Each row was made from one path, in order. Every step used is in the known rows, and no mark comes twice. Write each row's path.
Known rows:
tinon lerabiz movo fize: [ 1.477  2.218 -1.274 -0.358 -0.256 -2.455 -0.391  1.468 -1.919 -0.799
 -1.356 -1.075 -1.572  1.652  3.844  2.004 -0.449  1.557]
fize valu: [ 0.262  0.196 -0.325 -0.162 -0.651 -0.137  1.511  0.722  2.187  0.907
 -0.152 -0.888  0.451 -3.121 -1.170  1.797  0.141  2.216]
mamu valu: [-0.953  1.875  0.166  0.274  1.597 -1.487 -0.446  1.766  0.798 -0.163
  0.241  1.931  0.035 -2.181 -1.215  1.904 -1.073  0.078]
mamu lerabiz tinon fize movo: [ 2.077  3.581  0.236 -1.502 -3.042 -4.980  2.496 -0.014 -2.852 -0.490
 -1.911  0.479 -0.608  0.870  2.656  1.274  3.919  2.790]
lerabiz movo: [ 0.149 -0.062 -0.220  0.451 -0.842  0.414 -1.356 -0.173 -1.195 -0.475
 -0.723  0.217  0.419  0.005  1.893  0.519 -0.240 -1.084]
movo fize: [ 1.607  1.161 -0.181 -1.957 -0.960 -3.209 -1.042  1.683  0.295 -0.018
  0.774 -0.685 -0.484 -0.147  2.037 -0.069 -0.691 -0.222]
tinon lerabiz movo fize valu: [ 1.735  2.320 -1.560 -0.488 -0.672 -2.507  0.809  1.985 -0.392 -0.067
 -1.476 -1.703 -1.255 -0.714  2.974  3.263 -0.415  3.095]
fize movo: [ 0.923  0.536  1.537 -0.713 -2.133 -1.288  1.595 -1.063 -1.207  1.209
 -0.054 -0.812 -0.708 -1.161  2.086 -1.101  0.283 -0.151]
mamu fize movo: [ 0.921  2.520  0.839 -2.577 -0.803 -3.819  1.040  0.289 -0.627  1.308
  0.472  0.845 -1.561 -0.159  2.872 -0.522 -1.478 -1.063]
fize movo lerabiz: [ 1.241  1.585 -0.367 -0.405 -0.759 -1.617  1.665 -0.945 -2.140  1.323
  0.830  0.542 -2.058  0.096  1.820  0.115 -1.006 -1.517]
mamu lerabiz tinon: [ 0.284  2.777 -0.661 -0.023 -1.348 -1.383  0.453  1.405 -1.179 -0.859
 -2.609  0.380 -1.275  1.828  0.630  1.687  4.258  1.730]
tinon fize movo lerabiz mamu: [ 3.058  1.760 -2.145  0.045 -1.893 -5.332  2.399 -0.666 -3.203  0.309
  1.733  2.536 -0.960 -0.255  3.115 -1.279 -0.528  0.327]
mamu fize tinon lerabiz movo: [ 0.375  3.926 -1.198 -1.575  0.597 -2.557  1.284 -0.255 -2.472  1.658
 -0.502  0.549 -2.658  1.635  2.691  3.326 -2.084  0.752]
lerabiz tinon fize: [ 1.309  1.885 -0.774 -0.892 -3.296 -2.395  0.753  1.275 -2.476 -2.723
  0.242  2.061  0.277  0.791  1.388  1.028  1.868  2.044]
fize tinon: [ 0.172  0.972  0.429 -0.677 -1.154 -0.007  1.367 -1.815 -1.363  2.089
  0.647 -0.512 -1.028 -0.780 -0.045  1.436 -0.580  0.282]
tinon fize: [ 1.407  0.547 -0.252 -1.226 -0.225 -3.151  1.031 -0.689 -0.934 -0.627
  0.926  0.669  1.422 -0.200  0.695  0.458 -0.615  1.556]
movo fize tinon lerabiz mamu: [ 2.294  2.844 -2.191 -0.266 -1.900 -4.043  1.514  1.055 -2.175  1.490
  0.295 -0.387 -3.128  0.342  3.289  0.608 -0.001  2.226]
lerabiz movo fize: [ 1.436  1.033 -0.367 -1.320 -1.712 -2.492 -2.359  1.350 -0.970 -0.498
 -0.057 -0.376 -0.039 -0.130  3.768  0.536 -0.802 -1.333]
movo lerabiz: [ 0.376  1.094 -2.114  0.266  1.533 -0.325  0.053  0.226 -1.035  0.206
  0.958  1.400 -1.422  1.520 -0.373  1.396 -1.377 -1.425]

Which path is each row?
[ 0.300  1.306 -1.146  1.260  0.561  0.215  0.398  0.071 -2.141 -0.685
 -1.965 -0.527 -1.097  1.770  2.140  2.054  0.065  1.737] -> tinon lerabiz movo
[ 1.783  1.272 -2.101  1.374 -1.843 -2.390  1.566  0.039 -2.509  1.142
  0.939  1.964 -2.538 -0.150  2.747 -2.018  0.054 -1.477] -> fize movo lerabiz mamu
[ 1.648  3.152 -0.335 -1.902 -0.888 -4.023 -0.383 -0.432 -1.488  2.052
 -1.628 -1.541 -1.206  0.302  3.290  2.691  0.925  0.147] -> mamu lerabiz movo fize tinon
[ 1.685  0.761 -0.626 -1.348 -0.784 -3.192  2.425 -0.076  0.989  0.159
  0.750 -0.182  1.811 -3.020 -0.411  2.113 -0.433  3.529] -> tinon fize valu
[ 0.382  2.115 -0.646  0.460 -0.550  0.178  1.954 -1.726 -3.355  1.478
 -1.085 -1.071 -2.023  0.796  1.920  3.310 -0.502  1.916] -> fize tinon lerabiz movo
[ 1.128  3.062 -4.249  0.257  0.416 -3.370  0.658  0.917 -2.016  1.754
  1.942  3.982 -3.597  1.388  1.508  0.524 -2.007 -1.872] -> movo lerabiz mamu fize tinon
[ 2.604  1.915 -0.582 -1.576 -0.861 -4.583  2.515 -1.517 -2.859  0.476
  1.602  1.076 -0.358  0.028  2.247  0.601 -1.529  0.242] -> tinon fize movo lerabiz
[ 1.319  2.718 -0.809 -0.263 -3.261 -1.269  1.512  0.682 -3.542 -0.303
  0.421  1.625 -2.854  0.945  2.383  0.572  0.935 -1.023] -> fize movo lerabiz tinon
[ 0.358  2.344 -2.606  0.537 -1.222  0.077 -0.139  1.976 -2.450 -1.763
  0.457  2.748 -2.448  2.343  0.382  1.880  0.785 -0.932] -> movo lerabiz tinon
[ 1.440  1.898 -1.344 -0.211 -2.092 -4.381  0.770  1.454 -1.053  1.013
  0.594  2.666 -2.049 -0.447  3.843 -3.096 -0.029 -0.979] -> lerabiz mamu fize movo
[ 0.963  2.338 -4.485  0.738  1.217 -3.351 -0.447  2.210 -1.052  0.213
  1.523  4.381 -2.785  2.020  1.517 -0.514 -1.458 -2.127] -> movo lerabiz mamu fize
[ 0.982  2.709 -3.549  1.045  0.591 -3.204  2.389  2.812  0.433  0.465
 -0.896  1.634 -2.522 -0.111  1.474  0.949  0.279  3.552] -> tinon lerabiz mamu fize valu
[ 0.854  1.796 -2.281  1.873 -0.985 -0.954  2.905 -0.675 -2.697  1.737
 -0.425  0.338 -2.946  0.539  1.427  0.703  0.764  2.793] -> fize tinon lerabiz mamu
[ 2.324  3.043 -2.089  0.215 -0.732 -6.394  2.155  0.579 -2.624  0.157
  1.926  3.908 -0.851 -1.929  2.297  0.126 -1.143  0.370] -> tinon fize movo lerabiz mamu valu
[ 0.145  3.229 -2.106  2.099  0.096 -1.980  2.553  0.560 -2.120  1.628
 -0.299  1.728 -2.926 -1.086  0.463  2.127 -0.002  2.784] -> fize tinon lerabiz mamu valu
